In the rows, zero is written as 128.
Known rows, with every step that occurs
rakos, zago, lifod, kiloban, domam, perol: [ 80  82  92 124 110 172 155  89  85 139 129 126  79  81 125 142 170 177
 165 119 125 103  81 107 164 138  83  89 123 127 122  57 127 107 114 106
  94 142]
kiloban, domam, perol, lomum, mapefa, lifod: [126 105 122  88 141 135 107 150 178 110 158  75 124  80 103 118 114 130
 177 120  98 119 167 145 109 152 110 149 158  89 103  90 151 170  92 137
 100  98]
kodaz, lifod, kiloban, domam, perol, lomum: [132 119 109 108 134 164 148 103  95  84 104  97 108  71 108  88 107 130
 163 123 144 137 142 103 159 107 104  84 152 141 128  78 192 143 110  49
 134 146]
rakos, mapefa, lomum, kiloban, domam: [129 149 134  94  93 112  84 151 137 139 169 113 122 166  87 102 158 100
 127 195 105 132 116 163 134  97 131 139 101 114 138 143 154 157 108 136
 139 150]
lomum, kiloban, lifod, mapefa, tofa: [155 178 140 107 137 101 128 160 155 158 123 118 186 152 172  80 135 170
 125 197 122 106 150 155 179 132 116 130 103 173 130 148 114 144  88 195
 194 161]
kiloban, domam: [127 148 101 143 113 124 108 106 121  99 141 133 130 136 108 167 156 103
 117 118 140  98 135  99 114 116 109 160 139 134 123 152 130 147 148 117
 143 121]
domam, kiloban, lifod, zago, rakos, mapefa: [113  47 113 114  93 132 138 134 108 204 182 109  87 120 118 135 169 150
  73 146 180  75  38 166 171 113  92  80  91  91 140 177 106 103  53 112
 129  89]
fepes, kodaz, lifod, zago, rakos: [136  89  80 168  97 200 160 117  80 123 111 151  80 128 108 183 119 155
  64  55 175 121  93  84  79  97 125 118  97 141 149  94 119 133 118 113
 146 142]
dolo, rakos, zago, lifod: [103 130  60 178 108 122 177 106 112 147 108 170 145 117 102 213 114 182
 140  83 116  85  81 110 128 112 172 120  92 141 135 162  80  93 153 114
  69 115]
dolo, rakos, zago: [130 175  81 162 120 111 136 116 103 138 115 162 133 120 128 194 112 140
  91  78 136  64 132  86  92  95 143 134 101 122 149 214  78  92 163  91
  75 118]
rakos, mapefa, lifod, kiloban: [152 150 135 120 122 115 116 146 136 155 158 125  81 145 183 104 137  84
 113 138 137 149  79 156 152 133 122 119 103 132  94 108 117 101  98 165
 146 134]
zago, lifod, kiloban: [116 109 127 164 101 149 169 111  96 126 117 159 118 128 131 140 136 133
 147 113 130 139  48 151 152 112 170 116 109 159 100 108 134  96 144 151
 135 118]
dolo, rakos: [143 178 110 174 118 105 132 108 140 131  99 154 137 140 130 194  97  87
  82 100 117  86 111 113  85  94 144 163  98 136 126 206 128  96 157 114
 121  96]
domam, kiloban, lifod: [117 117 142 106 130  84 142 128 112 143 128 129 168 136 139 134 129 114
 131 162 156 116 103 134 152 117 121 108 121  91 143 152 147 169 118 110
 152  93]
kodaz, fepes: [137 142 145 197 167 100 131 141 127 128 141 150 142 165 122 146 145 100
 109 100 160 168 182 116 125 151 163 133 146 145 153 141  93 150 175 107
 104  99]
kodaz, lifod: [157 134  91 174 130 121 144 156 101  73 116 151 148 125 119 165 110 124
 103  58 154 153 132  95 160 106 154 130 128 132 144 115 124 161 163 119
 132 136]
mapefa, tofa: [164 189 109 141 157 110 129 118 139  88 120 138 158 147 147 142 143 103
 132  89 125  83 190  90 153 106 156 158 120 152 151 190 112 120 167 161
 132 109]
fepes, kodaz, lifod, mapefa: [123 137 121 146 159 163 111 177 106 126 130 149 114 118 167 142 125 132
  76  83 131 146 103 142  95 150 120 139 139 160 143  83  82 129 135 138
 150 198]
kiloban, lifod: [142 139 112 119 111  74 133 136 106 105 133 139 153 136 126 155 129 142
 126 130 152 130 113 101 145 129 139 151 104 141 140 144 132 170 133 149
 160 113]
domam, perol, lomum, kiloban, lifod, kodaz: [119  93 183  53 137 117 128 132 130 111  88 106 114 104 139  56  73 157
 170 174 119 169 174 109 117 154 116 135 159 125 115 109 198 131 123 131
 140 151]
kiloban, domam, perol, lomum, mapefa, tasi: [113  95 125  83 180 143  88 153 131 110 178  75 153  81  89 105 152 120
 177 121  93  79 166 183 107 135 123 139 171  52 147 105 132 168 119 130
  92  72]
domam, perol, lomum, kiloban: [113 114 177 133 133 123 118 172 119 112 121 108 127 104 114  67 103 135
 143 122 110 127 175 140 116 108 153 144 127 112 137 147 170 115 157  94
 100  91]
rakos, zago, lifod, tofa: [119 111  78 150 127 123 169 105 140 108 118 143 136 115 109 169 163 207
 172  58 140 125 132 101 167 140 194  97 112 174 141 148  36  91 127 158
  89 155]
domam, kiloban, lifod, zago: [117 110 143 106 110 110 156  90  80 144 136 142 157 120 142 114 139 163
 140 132 170 104 116 122 140 112 112  73 115  83 170 151 130 140 107  94
 130 110]
lomum, kiloban: [129 143 155 160 107 119 119 155 111 131 119 151 142 151 116 120 124 111
  98 128 130 131 135 130 116  95 147 161 114 118 116 156 138 139 157 140
 146 110]
domam, kiloban: [113 125 155 150 143 120 125 134 112 133 134 138 150 136 139 136 141  75
 106 110 139 100 117 149 130 106 132 122 143  78 142 177 124 116 163  96
 110  91]
perol, lomum, kiloban: [120 141 151 142 109 121 128 152 106 116 124 137 161 135  97  75 101 143
 150 129 129 125 174 142 111  88 196 142 133 124 121 188 150 134 156 104
 124 102]
perol, lomum, kiloban, lifod: [131 136 140  95  95  84 143 148  99 127 118 128 182 133  92  70  92 178
 173 179 142 142 156 136 137 106 185 131 117 138 124 162 164 184 119 116
 162 108]
perol, domam, kiloban: [130 100 117 126 150 147 109 110 108 155 111 140 179 120 161 125 141  74
 112  96 108  82 138 129 127 102 107 108 191  80 139 165 121 111 158  47
  99 111]
domam, perol, lomum: [115 117 149 131 154 113 115 165 117  83 141 105 114  88 122 111 117 131
 151  72 116 112 174 117 125 125 160 146 134 120 158 162 142 101 171  91
  67  91]
zago, lifod: [110  99 108 180 113 125 156 139 122 102 129 154 142 133 109 182 133 150
 152  81 125 133  85 138 152 125 183 145 117 150 125 120 114 123 167 157
 111 102]
lifod, kiloban, domam, perol, lomum, mapefa: [109 100 153  68 126 180  97 125 121 125 158  87  85  52 102  75 139 113
 133 130 104  95 119 179  97 115 104 130 164  99  93 129 160 119 108 100
 109 100]
domam, kiloban, lifod, tofa: [144 131 151  91 140  77 150  92 170 142  98 110 170 136 150 128 140 120
 143 158 160 127 130 129 163 125 131  81 121 133 133 175 115 143  73 136
 173 128]
mapefa, lifod, kodaz: [162 145 131 127 147 116 126 110 165  86  96 142 114 161 177 151  93  87
 139 104 130 172 157  76 102 167 121 153 155 125 104 102 133 111 151 190
 129 164]
lomum, kiloban, domam: [122 146 127 146  94 133 108 113 122 132 123 137 144 152 100 131 139 108
 112 163 131 120 143 125 110  95 104 160 137 122 102 136 160 162 127 123
 173 125]
fepes, kodaz, lifod, zago: [137 128 109 139 120 177 151 102  54 104 116 169 113 120 133 143 120 162
 106  47 163 149 140  80  73 113 138 109 125 136 173  77 113 145 141 101
 139 167]
kiloban, lifod, kodaz, fepes: [143 119 152 121 171  93 141 103 138 120 114 148 134 169 147 132 116 121
 130 152 169 212 172  81 127 199 120 129 179 166 136  99 119 164 146 136
 143 161]
tasi, mapefa: [128 162 123 162 134 135 100 145 138 126 175 136 128 138 116 125 145 121
 111  97 101 129 138 158 126 148 145 166 126 119 113 170  78  83 175 138
 128 100]

Rows
[117 131 146 117 120 154 109  96 112 125 122 108  74 100 147 123 152  83
 108 135 125 105 106 113 123 115  55 130 128 122 112 102 173 107 117 105
 141 123]
lifod, kiloban, domam, perol
[103  91 133  88 142 148  90 149 141 105 172  83 114  57  81 116 139 129
 136  99  98  91 156 166 100 130 116 163 167  88 120 148 143 142 129 105
  82  91]
kiloban, domam, perol, lomum, mapefa
[135 157 108 146 127 107 109 136 149 167 153 143 102 134 130 175 124  82
  60 105 112  86  79 160 108 112 133 169 102 143 120 219  99  72 129 123
 105 106]
dolo, rakos, mapefa
[123 141 164 111 110 120 101 140 143 103 113 100 125 138  99 117 132 105
 147 185  91 138 153 113 120  96  99 134  96  97 154  89 207 166 131 120
 123 131]
mapefa, lomum, kiloban, domam, perol
[119 101 181 105 186 102 151  92 139 156 110 140 149 169 159 109 117  94
 138 181 173 195 165 114 140 194 100  88 193 117 140 112 132 158 131  96
 134 138]
domam, kiloban, lifod, kodaz, fepes
[159 168 107 113 164 111 105 148 149 130 175 128 121 146 152 127 172  94
 104  93 115  86 157 135 174 120 150 163 121 155 148 202  82  98 142 168
 119 117]
rakos, mapefa, tofa
[113 146 125 124 100 134 119 119 112 122 125 123 164 131  75  83 120 134
 167 166 126 110 184 132 105  92 151 145 160 133 106 170 163 159 131  84
 146 117]
perol, lomum, kiloban, domam
[107 115  79 144 126 148 166  71 127 136  86 176 119 120 130 200  95 168
 143  83 112 115  98  95  99 148 147 126 137 151 116 149  86  56 165 136
  61 168]
dolo, rakos, zago, lifod, kodaz
[150 146  81 138 102 164 149  86  89 105 104 137 123 121 118 135 128 107
 117 126 162 139  96  99 156  95 100  96 142 150 110  85 160 160 111  89
 178 162]
kodaz, lifod, kiloban, domam
[138  76 121  50 152 136 118  76 119 153  82 133 161 123 184 107 108  92
 137 156 117 127 134  95 125 152  67  99 223 101 120 120 152 123 125  80
 136 169]
perol, domam, kiloban, lifod, kodaz
[162 164 118 118 156 137 111 148 155 106 154 130 158 117 127 140 151 107
 102  82 105  81 165 149 132 106 157 173 141 115 123 191  91 134 149 195
 121  95]
lomum, mapefa, tofa
[147 178 118 159 133 116 119 145 177 132 157 126 141 156 138 131 122 122
 150 119 102 163 149 137 137 166 135 152 115 116 102 110  88 114 142 169
 144 104]
tasi, mapefa, lifod
[142 151 127 110 126  93  92 178 128  99 183 123 111 146 120 128 153  96
 115 112 110 132 102 150 146 109 182 144  87 117 172 172 113 112 157 148
  82 135]
rakos, mapefa, lomum
[134  96 101 198  83 164 139 124 100 124 139 138  88 127 101 176 142 151
  65  60 169  77  99  99 111  89 136 127  88 128 137 180 101  84 135 131
 106  92]
lifod, zago, rakos
[144 124 173  68 132  83 141 132 172 122  85  79 145 105 116  62 100 182
 180 171 129 153 187 128 151 131 151 108 114 166 127 141 160 140  67 131
 164 129]
domam, perol, lomum, kiloban, lifod, tofa
[139 112 127  65 144 103  99 150 139 161 126 107 203 117 178  88 137 132
 138 190  90 101 102 161 162 123 110  64 144 100 178 127 125 137 106  79
 103 178]
perol, domam, kiloban, lifod, mapefa, lomum
[164 150 149 105 102  80 143 112 169 135  86 123 163 151 128 111 125 158
 132 180 149 162 145 119 145 120 146 121 101 172 109 152 129 166  70 173
 212 145]
lomum, kiloban, lifod, tofa
[136 118 148  92 121 160 112 119 164 145 141  88  79  89 148 126 134  85
 113 154 103 131  96 152 112 145  46 136 129  83  74  43 164 147  69 166
 149 117]
lomum, mapefa, lifod, kiloban, domam, perol
[101  81 112 165 174 146 170 109 108 127 131 170 122 146 127 152 143 182
 166  80 151 197 170  93 145 205 169 100 184 153 144  84  49 113 183 124
  45 169]
rakos, zago, lifod, kodaz, fepes
[106 117 121 109 142 129 106 123 129  83 138  91 114  86 100 116 135 125
 169 107 119  89 181 107 119 124 119 145 156 130 142 146 160 128 146  73
  95 106]
kiloban, domam, perol, lomum
[ 98 101 118 187 132 137 133 174 141 138 155 144 133 111 145 153 147 167
 129  91 110 113  59 189 158 154 155 138 125 168 124 119  72  84 152 176
  98 145]
zago, lifod, mapefa
[129 161 140 119 129 158 114  91 179 153 141  87  80 123 161  97 136 100
 155 179  88 152 123 139 143 174  35 117 120 110  74  45 150 103  85 135
 170 122]
tasi, mapefa, lifod, kiloban, domam, perol
[147 179 147 121  99  99 109 149 159 165 133 135 127 172 105 125 101  88
  96 179  80 121  85 179 106  72 165 142  60 120 140 197 148 103 119 128
 115 127]
dolo, rakos, mapefa, lomum, kiloban
[136  84 119 156  47 132 159 127  96 161 117 135 119 142  91 134 119 195
  89 162 177 113  84 111 132  86 117 114  62 129 119 142 146 148  72 147
 182 102]
lomum, kiloban, lifod, zago, rakos
[114 126 130  93 138 194 129  88  88 130  91 123  64 102 151 132 127  90
 105 133 138 149 104  90  94 126  46 119 137 142 121   8 190 159  99  90
 188 172]
fepes, kodaz, lifod, kiloban, domam, perol
[156 146 168  56 102  91 130 123 133  94  84 138 151 171 125  92  87 133
 156 209 121 192 136  99 113 128 143 127 107 124 137 106 187 169 132 178
 163 186]
mapefa, lomum, kiloban, lifod, kodaz
[144 165 162 137  98 105 120 162 121  95 117 141 162 169 100 108 114 112
 131 161 106 148 141 129 114  73 187 135  73 107 156 149 165 151 163 144
 125 130]
mapefa, lomum, kiloban
[181 176 125 149 137  87 142 108 208 100  96 112 142 158 158 153 121 119
 149  99 142 162 170  84 135 145 155 123 108 168 113 129  95 126  98 185
 156 141]
mapefa, lifod, tofa
[ 96 143  52 142  80 163 177  38 102 168  97 159 121 119 104 183 127 167
 150 148 129  76  54 113 119 102 117  89 106 162 100 130 119  98  99  87
 115 140]
dolo, rakos, zago, lifod, kiloban, domam
[148 168 115 169 114 145 134 107 144 130 167 134 127 144 137 108 128 172
 155  85 120 151 164 122 124 160 128 111 111 108 130 108  73  86 130 151
 126 116]
tasi, mapefa, lifod, zago
[130 149 132 169 183 119  93 183 129 132 171 126 161 139 175 122 163 117
 111 113 117  85 120 185 132 145 131 131 130 110 162 129  66 101 147 180
 116 135]
lifod, mapefa, tasi
[136 128 162 163 184 133 125 109 137 109 120 155 113 170 151 130 127  83
 108 100 154 196 192  95 101 185 133 141 193 152 134 125  99 113 187 124
 104 152]
lifod, kodaz, fepes
[130  85  96 163 111 134  94 188 138 156 183 115  60 135 108 181 163  92
  37  93 144  90  53 162 148 115 132 172  95 135 106 197  89  81 122 151
 115  89]
zago, rakos, mapefa
[ 93 128  73 186 125 137 156 141 135 175 134 160 134 103 135 190 126 204
 115  91 108  70  57 162 133 139 148 113 100 166 134 159  34  53 136 132
  55 157]
dolo, rakos, zago, lifod, mapefa
[128  67  80 141 104 199 134 144  80 163 163 139  43 124 113 167 146 151
  46  55 170 121  59 124 104 116 116 122  99 144 145 101  91 108  87 123
 139 149]
fepes, kodaz, lifod, zago, rakos, mapefa
[101 113 101 143  87 166 160  72 107 131 118 143 120 131 109 151 152 132
 164 150 135 124  53 141 148 117 124 114 127 168  86  86 154 127 116 130
 157 130]
zago, lifod, kiloban, domam
[113 143 177 118 125 134  78 171 166 133 136  87 117 122 136  91 145 125
 116 192  75 120 131 166 129 122  73 125 103 114 153  90 161 125 115 140
 113 173]
lifod, mapefa, lomum, kiloban, domam, perol
[ 84  85 120 110 116 169 161  91 115 112 116 101 103  83 101 101 129 154
 211 139 110 115  94 149 153 126 136 102 143 159 108  76 180 106 111  86
 110 114]
zago, lifod, kiloban, domam, perol, lomum
[125 154  99  99 114 193 136  74  74 127  91 151  99 133 135 132 130  93
 114 145 156 152  96  98  88 105  94 116 143 156 107  48 168 175 101  94
 207 180]
fepes, kodaz, lifod, kiloban, domam
[152 132 123 140 125 114 116 176 167 119 155 127 141 126 129 157 116 108
 108  91 116 143 120 149 109 138 146 163 123  86  98 115 105 163 125 197
 122  99]
lomum, mapefa, lifod
[104 112  97 180 166 144 186  69 136 159  90 180 127 158 124 188 102 165
 143  99 134 166 148  99 109 187 154  98 165 167 133 115  65  89 163  99
  53 157]
dolo, rakos, zago, lifod, kodaz, fepes
[117 107 163  89 120  90 137 164 119 125 114 102 148 103 111  69  90 170
 165 173 123 142 161 128 143 125 140 130 106 122 137 120 187 165 113 109
 140  99]
domam, perol, lomum, kiloban, lifod
[158 143 156 162 183 109 142 104 176 113 105 142 126 194 173 136 103  89
 146 120 152 231 208  79 112 205 128 129 180 147 116  65 114 143 156 155
 114 156]
mapefa, lifod, kodaz, fepes
[107 117 155 138 115 140 103 134 137 134 117 112 108 120 118 123 140 105
 110 154 111 119 145 119 119 116  63 158 131 106 114 102 182 145 126 122
 146 113]
lomum, kiloban, domam, perol
[115 123 151 111 184  89 117 166 126 179 159 113 202 138 183  96 155 128
 136 198 136  88  88 206 168 155 101  77 129  73 166 108  95 152  90 152
 148 120]
domam, kiloban, lifod, mapefa, tasi
[143 124 130  86 129 105 126 109 128  97 109 145 121 137 157 141 108 127
 128 138 146 162 126  80 117 163 114 153 148 146 117 127 140 134 146 169
 151 163]
kiloban, lifod, kodaz
[137 119 180 118 149 104 144 113 134 155  92 153 148 185 138  92 101 129
 128 204 160 230 180 106 121 182 119 124 172 153 113  85 143 181 126 137
 172 160]
lomum, kiloban, lifod, kodaz, fepes
[123 119 131 112 132 136 107 175 117 100 175 126 148  82  83 108 123 136
 127  72 115 106 145 181  93 112 202 164 153  97 122 201  98 128 158 130
  77  90]
perol, lomum, mapefa
[108 106 177  97 135 101 112 208 139 151 139  89 136  83 149  46 105 193
 141 183 112 127 134 179 149 149 115 119 118 140 136 121 146 125  96 122
 129 142]
domam, perol, lomum, kiloban, lifod, mapefa
[137 145 138 122 123 136 126  93 156 122 103  96  83 123 170 125 128  81
 147 164 126 136 122  97 134 138  49 114 115 123  95  43 188 135  84 132
 162 127]
mapefa, lifod, kiloban, domam, perol
[116 158 161 113 117 145  86 138 170 135 148  89 122 140  87  84 143 122
 155 203  53 149 162 154 131 130  91 142 101  88 132  87 168 125 128 120
 133 121]
tasi, mapefa, lomum, kiloban, domam, perol
